What can hang from each mark
korub: sefemol zilov
sefemol: korub lofik
doza: lofik zakoru
zipu: golaf
lofik: doza golaf
golaf: korub lofik nonav zipu
zilov: korub
nonav: golaf
zakoru: doza tovav
tovav: zakoru

Each row was made from one small tree. The marks that hang from a mark follow it in brackets, in alphabetical order. Every link used is in the known rows. Write each row's tree.
Known rows
korub{zilov}: [ 1.468 -3.087 -0.373 -1.642 -3.089  0.065 -0.093  1.034 -1.436 -1.478
 -1.425 -2.092 -0.293  2.746 -2.375 -1.943  1.667  1.343 -1.700  0.481
 -2.169 -1.702 -1.371  0.669]
doza{lofik zakoru}: [ 2.597 -5.082 -0.156 -1.512 -0.250  0.623  2.151  1.509 -1.915  0.452
 -0.373 -1.061  0.535  3.590 -4.477 -2.744  2.952  1.640 -2.894 -0.216
 -2.095 -0.060 -0.359  1.176]
sefemol{korub lofik{doza golaf{nonav}}}: [-0.936 -0.827 -0.016 -1.165 -2.923 -2.568  0.116  0.512 -0.239 -0.666
 -0.225 -3.606 -2.647  2.366 -0.211  2.446  0.723  0.937  1.084 -1.335
 -0.192  1.511 -1.462 -2.072]
lofik{doza{zakoru} golaf{korub{zilov} nonav zipu}}: [-0.351 -0.743  1.559 -3.461 -1.641  0.329 -1.126  0.726  0.022 -1.898
  0.375 -2.688 -1.190  1.575 -3.482  1.309 -0.009  2.237  0.781 -0.824
  0.360  0.598 -4.117 -1.971]
zilov{korub{sefemol{lofik{golaf}}}}: [ 0.475 -0.385 -0.049  0.095 -0.682 -0.335  0.465  0.322 -2.956 -0.750
 -1.805 -4.095 -3.038 -0.214  0.208  2.719  0.275  1.398 -0.801 -2.558
 -0.132 -0.570 -0.878  1.101]
sefemol{korub lofik{doza golaf}}: [-1.646 -2.070 -0.139 -0.764 -3.289 -2.024  1.380  0.970 -1.131 -0.487
 -0.579 -3.174 -2.799  3.474 -0.072  1.513  1.051  1.227  0.125 -2.054
 -1.709  0.634 -0.193 -0.631]
tovav{zakoru{doza}}: [ 1.461 -6.292 -0.883 -2.767 -3.784  0.685  2.568  1.445  0.284 -1.492
 -0.760 -0.957 -1.728  3.716 -2.978 -3.492  3.612  0.238 -3.751 -0.832
 -2.253  0.947 -1.775  2.087]
zakoru{doza{lofik{golaf{korub{sefemol} zipu}}} tovav}: [ 0.070 -2.278 -1.485 -1.204 -0.333  2.207  0.005 -0.427 -0.032 -2.199
 -3.439 -2.423 -1.367  0.476 -3.927  1.792  1.781  3.688 -2.921 -2.686
  0.765  0.929 -1.553  0.929]
korub{sefemol{lofik{doza golaf{nonav}}} zilov}: [-1.067  0.889  0.761 -1.060 -1.901 -1.810 -0.123  0.396 -1.454 -1.774
 -1.069 -4.188 -3.996  0.628 -0.705  3.544  1.150  1.262  1.111 -0.958
 -1.230 -0.387 -3.177 -0.537]
doza{lofik}: [ 1.940 -4.155 -1.118 -0.581 -0.873 -0.129  1.529  1.075 -2.136 -0.647
 -1.533 -0.760  0.087  2.273 -3.017 -1.886  2.436  1.811 -2.627 -0.155
 -1.292 -0.845 -0.349  1.740]
zakoru{doza{lofik{golaf{korub}}} tovav}: [ 1.694 -4.757 -2.092 -0.224 -2.527  1.881 -0.848  0.172 -0.278 -1.298
 -2.606 -1.034 -0.481  2.019 -4.816 -0.931  2.696  3.390 -2.765 -2.576
 -0.465  1.435 -0.799  0.123]
tovav{zakoru{doza{lofik{golaf{korub{zilov}}}}}}: [ 1.524 -3.963 -0.445 -1.159 -3.415  1.023 -2.184  0.859 -1.547 -2.668
 -2.137 -1.234 -2.173  1.511 -3.921 -1.232  2.476  3.631 -2.544 -2.852
 -2.243 -0.151 -2.310  0.602]
golaf{korub{zilov} lofik nonav zipu}: [ 0.105  0.354  1.120 -1.733 -1.007  0.329 -2.836 -0.248 -0.509 -1.424
 -2.192 -2.599 -0.245  0.020 -2.585  0.705 -1.322  3.002  0.116  1.679
  2.065 -0.837 -3.444 -1.565]
tovav{zakoru{doza{lofik{golaf{korub nonav zipu}}}}}: [ 1.443 -2.550 -0.084 -2.367 -1.476  0.879 -1.138  0.212  1.057 -2.573
 -1.200 -0.911 -1.997 -0.220 -3.887  0.983  1.449  2.945 -2.547 -1.928
  1.672  2.321 -3.132 -0.368]
zipu{golaf{korub{sefemol zilov}}}: [ 0.320 -0.795 -1.437 -1.589 -1.799  0.304 -1.771 -1.114 -1.947 -1.823
 -3.809 -3.119 -1.355  0.716 -1.510  0.198 -1.211  2.175  0.150 -0.847
 -0.513 -2.875 -1.416  0.535]
zilov{korub{sefemol}}: [ 1.138 -2.615 -1.137 -1.203 -0.744  0.032  0.961  0.552 -3.290 -1.592
 -1.745 -3.622 -1.100  1.109 -0.392 -0.336  1.259  0.810 -1.613 -1.465
 -0.561 -2.381 -1.094  2.682]
zilov{korub{sefemol{lofik}}}: [ 0.389 -1.304 -0.174  0.053 -0.574 -0.511  1.001  0.628 -3.325 -0.366
 -2.097 -4.366 -2.131  1.009  0.004  1.021  1.087  0.485 -1.490 -1.235
 -0.748 -1.302 -0.346  1.927]
sefemol{korub lofik{doza{zakoru} golaf{zipu}}}: [-1.797 -1.689  1.788 -2.611 -1.225 -0.829  2.803  1.358  0.150  0.272
  0.266 -3.521 -2.194  3.873 -1.482  1.854  0.767  1.092 -0.543 -1.788
 -1.298  2.289 -0.651 -1.381]
zilov{korub{sefemol{lofik{doza golaf{nonav zipu}}}}}: [-1.220  1.388  1.272 -1.654  0.600 -1.436  1.189  0.117 -1.311 -1.648
 -0.833 -4.708 -3.867 -1.065  0.119  4.904  0.370  0.772  0.231 -2.314
  1.738  0.922 -2.877  0.066]
nonav{golaf{korub{zilov} lofik zipu}}: [-0.409  0.473 -0.089 -1.637 -1.226  0.972 -1.062  0.237 -1.412 -2.062
 -3.754 -1.997  0.298  0.761 -2.198  0.261 -0.751  3.907 -1.009  0.875
  0.784 -1.904 -2.869 -0.536]
sefemol{korub}: [ 0.603 -3.696 -1.445 -1.680 -3.169 -0.704  0.453  0.705 -0.944 -0.938
 -1.218 -2.634  0.141  3.789 -0.862 -1.570  1.110  1.107 -1.209 -0.260
 -1.202 -1.023 -0.001  0.289]
zipu{golaf{korub{sefemol zilov} lofik nonav}}: [ 0.690  0.873 -0.218 -1.365 -0.749 -0.157 -3.200 -1.818 -1.440 -1.227
 -3.968 -3.359 -1.510 -1.261 -1.732  1.394 -2.333  2.762  1.596  0.443
  1.732 -2.146 -3.170 -1.225]
korub{sefemol{lofik} zilov}: [-0.407 -0.596  0.098 -0.353 -1.772 -0.420  0.359  0.693 -2.219 -0.852
 -2.466 -4.020 -2.286  2.126 -0.990  0.905  1.137  0.948 -1.116  0.340
 -2.451 -1.964 -1.030  0.953]
doza{lofik{golaf{korub nonav}} zakoru{tovav}}: [ 3.413 -3.437 -0.761 -0.665 -0.770  1.748 -1.913  0.153  0.203 -0.022
 -0.773 -1.550  0.170  2.150 -6.042  0.186  1.359  2.700 -0.595 -1.155
  0.854  1.739 -1.532 -1.542]
korub{sefemol zilov}: [ 0.517 -1.925 -0.768 -1.582 -2.054  0.096  0.173  0.568 -2.234 -1.971
 -2.070 -3.257 -1.211  1.948 -1.483 -0.538  1.352  1.356 -1.170  0.154
 -2.307 -2.952 -1.743  1.727]

Which tree is each row?
[-1.556 -2.121  0.458 -0.970 -3.688 -2.248  0.195  1.153 -1.900 -0.973
 -1.522 -4.373 -1.914  4.679 -0.389 -0.189  1.824  0.819 -0.185 -0.567
 -3.687 -0.960 -0.419 -0.429] -> sefemol{korub{zilov} lofik{doza}}
[-1.286 -2.025  0.244 -0.528 -0.773 -1.445  2.444  1.185 -3.794 -0.759
 -1.459 -4.522 -3.121  2.140  0.230  0.941  2.001 -0.130 -0.958 -1.728
 -1.628 -1.376 -0.959  2.555] -> zilov{korub{sefemol{lofik{doza}}}}
[ 0.245 -1.572 -1.402 -0.499 -1.824  0.948 -2.149  0.002 -2.997 -2.899
 -3.166 -2.487 -1.631 -0.064 -2.330  0.711  1.612  4.386 -1.703 -2.422
 -1.565 -1.787 -2.263  0.782] -> zakoru{doza{lofik{golaf{korub{sefemol zilov}}}}}
[ 0.402 -4.707  0.415 -2.708 -2.169  0.111  3.488  1.748 -1.035 -0.254
  1.118 -1.289 -1.621  3.593 -3.236 -1.259  2.209  1.014 -0.695 -1.693
 -2.001  0.854 -1.957  0.612] -> lofik{doza{zakoru} golaf}
[ 1.187 -5.691 -0.029 -2.542 -2.318  0.973  3.152  1.306  0.342  0.156
  0.620 -1.669 -1.287  4.866 -4.880 -1.217  2.991  0.568 -1.207 -1.809
 -2.222  1.826 -1.385  0.401] -> lofik{doza{zakoru{tovav}} golaf}
[-1.122 -1.205 -1.151 -1.925 -0.710  0.862  0.694  0.277 -1.340 -1.821
 -2.195 -2.633 -0.860  1.078 -1.196  0.858 -0.610  1.748 -1.197  0.022
  1.250 -1.939 -1.584  2.000] -> golaf{korub{sefemol} zipu}
[-1.996 -2.270 -0.273 -0.790 -1.249 -1.468  3.592  1.261 -2.238 -0.381
 -1.302 -3.285 -3.083  3.044 -0.523  0.665  2.109 -0.003 -0.887 -0.496
 -2.134 -0.995 -1.059  2.389] -> korub{sefemol{lofik{doza}}}
[ 1.083 -2.931 -0.320 -2.082 -0.658  0.812  1.941  0.538  0.013 -1.939
 -1.790 -0.610 -0.933  0.390 -3.126  0.143  2.589  3.288 -3.914 -2.001
 -0.052  1.883 -1.629  0.345] -> zakoru{doza{lofik{golaf{zipu}}}}
[ 2.096 -6.441 -0.751 -1.905 -2.307  0.385  2.224  1.553 -0.831 -1.414
 -1.262 -0.496 -1.377  3.325 -3.951 -3.218  4.561  1.244 -4.426 -1.301
 -2.562  0.770 -1.185  2.403] -> tovav{zakoru{doza{lofik}}}
[-2.215 -1.070 -0.863 -0.712 -1.105 -1.159  1.743 -0.440 -1.995 -0.270
 -3.059 -3.335 -3.299  1.693 -0.596  1.389 -0.478  0.713  0.509 -1.452
 -0.197 -0.857 -0.720  1.114] -> zipu{golaf{korub{sefemol{lofik{doza}}}}}
[ 1.534 -4.873 -1.125 -0.994 -2.836  0.921 -0.406  0.962 -1.123 -1.952
 -1.524 -0.381 -2.163  1.558 -3.752 -1.406  2.411  3.013 -2.811 -2.972
 -0.943  0.803 -1.744  1.305] -> tovav{zakoru{doza{lofik{golaf{korub}}}}}
[-0.131 -1.251  0.118 -0.490 -3.505 -1.206 -1.288  0.789 -1.475 -0.618
 -2.174 -4.221 -1.015  3.889 -0.651 -0.021  1.023  1.327 -0.823  0.086
 -2.726 -1.013  0.040 -1.041] -> sefemol{korub{zilov} lofik}
[-1.424 -3.236  1.054 -2.624 -0.510 -0.630  3.727  1.153 -0.845 -0.545
 -1.125 -1.264 -1.358  2.183 -2.011 -0.742  1.120  1.362 -1.274  0.452
  0.044  0.115 -2.124  1.466] -> golaf{lofik{doza} zipu}
[-0.953 -3.398 -1.073 -1.246 -3.247 -0.343  0.734  1.035 -1.742 -1.522
 -0.379 -1.093 -1.780  2.172 -1.706 -0.288  0.521  1.919  0.301 -1.878
 -0.257 -0.660 -1.911  0.755] -> lofik{doza golaf{korub}}
[ 1.312  0.498 -0.934 -0.088 -0.797 -0.069 -4.049 -0.598 -2.583 -2.689
 -2.432 -2.932 -1.464 -1.244 -2.403  2.571 -0.123  3.844  0.705 -1.128
  0.521 -2.297 -2.939 -0.544] -> doza{lofik{golaf{korub{sefemol zilov} nonav}}}
[ 2.254 -1.577 -0.123 -2.154 -0.661 -0.587  0.409 -1.230  0.384  0.209
 -2.344 -1.149 -1.015 -0.009 -2.406 -0.380 -0.782  1.444 -0.091  0.668
  1.907  0.743 -2.105 -1.410] -> zipu{golaf{lofik nonav}}
[ 0.208 -0.674  1.350 -1.499  0.130 -0.910  1.381  0.827 -2.568 -0.242
  0.408 -4.859 -3.370  0.919 -1.112  2.878  1.343  0.370  0.659 -2.407
 -0.303  0.817 -2.653 -0.207] -> zilov{korub{sefemol{lofik{doza{zakoru} golaf{nonav}}}}}
[ 0.968  0.008  0.153 -1.961  1.735  1.236 -0.842 -0.102 -0.992 -1.320
 -0.919 -2.537 -0.759 -0.680 -3.475  2.980 -0.453  3.330 -0.332 -1.015
  2.166  0.102 -2.870 -0.479] -> doza{lofik{golaf{korub{sefemol} nonav zipu}} zakoru}
[-1.142 -3.878  0.823 -1.719 -2.362 -1.345  2.750  1.784 -1.436  0.928
  0.198 -3.789 -1.282  6.130 -1.530 -0.974  2.248  0.027 -0.782 -0.669
 -3.082  0.802  0.000 -0.285] -> sefemol{korub lofik{doza{zakoru}}}
[-0.457 -3.214 -0.123 -1.887 -2.363  1.496 -0.377  0.657 -1.512 -1.354
 -1.206 -3.730 -1.970  3.749 -4.088  0.541  1.424  1.897  0.576 -2.087
 -2.504 -1.199 -2.451  0.628] -> lofik{doza{zakoru{tovav}} golaf{korub{sefemol zilov}}}
[ 0.816 -2.826  0.415 -2.080 -2.305  1.313 -1.576  0.815 -0.331 -3.118
 -2.194 -1.366 -2.020  0.871 -4.086  0.044  1.836  3.712 -3.094 -2.532
 -1.099  0.675 -2.716  0.437] -> tovav{zakoru{doza{lofik{golaf{korub{zilov} zipu}}}}}
[-2.093 -1.165 -0.461 -2.039 -0.808 -0.024  2.355  0.844 -1.506 -1.629
 -2.617 -1.337 -0.593  1.581 -1.857 -0.090  0.120  2.849 -0.749  0.131
  1.254 -0.834 -2.827  0.757] -> nonav{golaf{korub lofik{doza} zipu}}
[-0.311  0.109  0.457 -0.770 -0.690 -1.785  0.559  0.266 -2.511 -1.251
 -0.728 -4.595 -3.876 -0.319  0.256  3.736  0.870  0.634  0.752 -2.518
  0.455  0.146 -2.588  0.303] -> zilov{korub{sefemol{lofik{doza golaf{nonav}}}}}
[-1.261 -0.390  1.747 -2.230 -0.716 -0.056  0.837  0.907  0.470 -0.017
  0.707 -2.760 -2.266  1.700 -2.792  2.418 -0.163  1.373  0.491 -0.779
  1.308  2.639 -2.758 -1.978] -> sefemol{lofik{doza{zakoru} golaf{korub nonav zipu}}}
[ 2.228 -3.073  0.225 -3.030 -0.948  0.410  0.898  0.477  1.656 -2.288
 -0.679 -0.717 -2.214  0.107 -3.949  0.694  2.927  2.256 -3.364 -1.857
  0.742  3.029 -3.097 -0.094] -> tovav{zakoru{doza{lofik{golaf{nonav zipu}}}}}
[-2.801  1.619  0.942 -1.338 -0.857 -1.093 -0.901  0.281 -1.251 -2.095
 -1.992 -4.871 -2.843  1.127 -0.905  3.273 -0.170  1.196  0.721  0.498
  0.203 -1.133 -3.064 -0.201] -> golaf{korub{sefemol{lofik{doza}} zilov} nonav zipu}
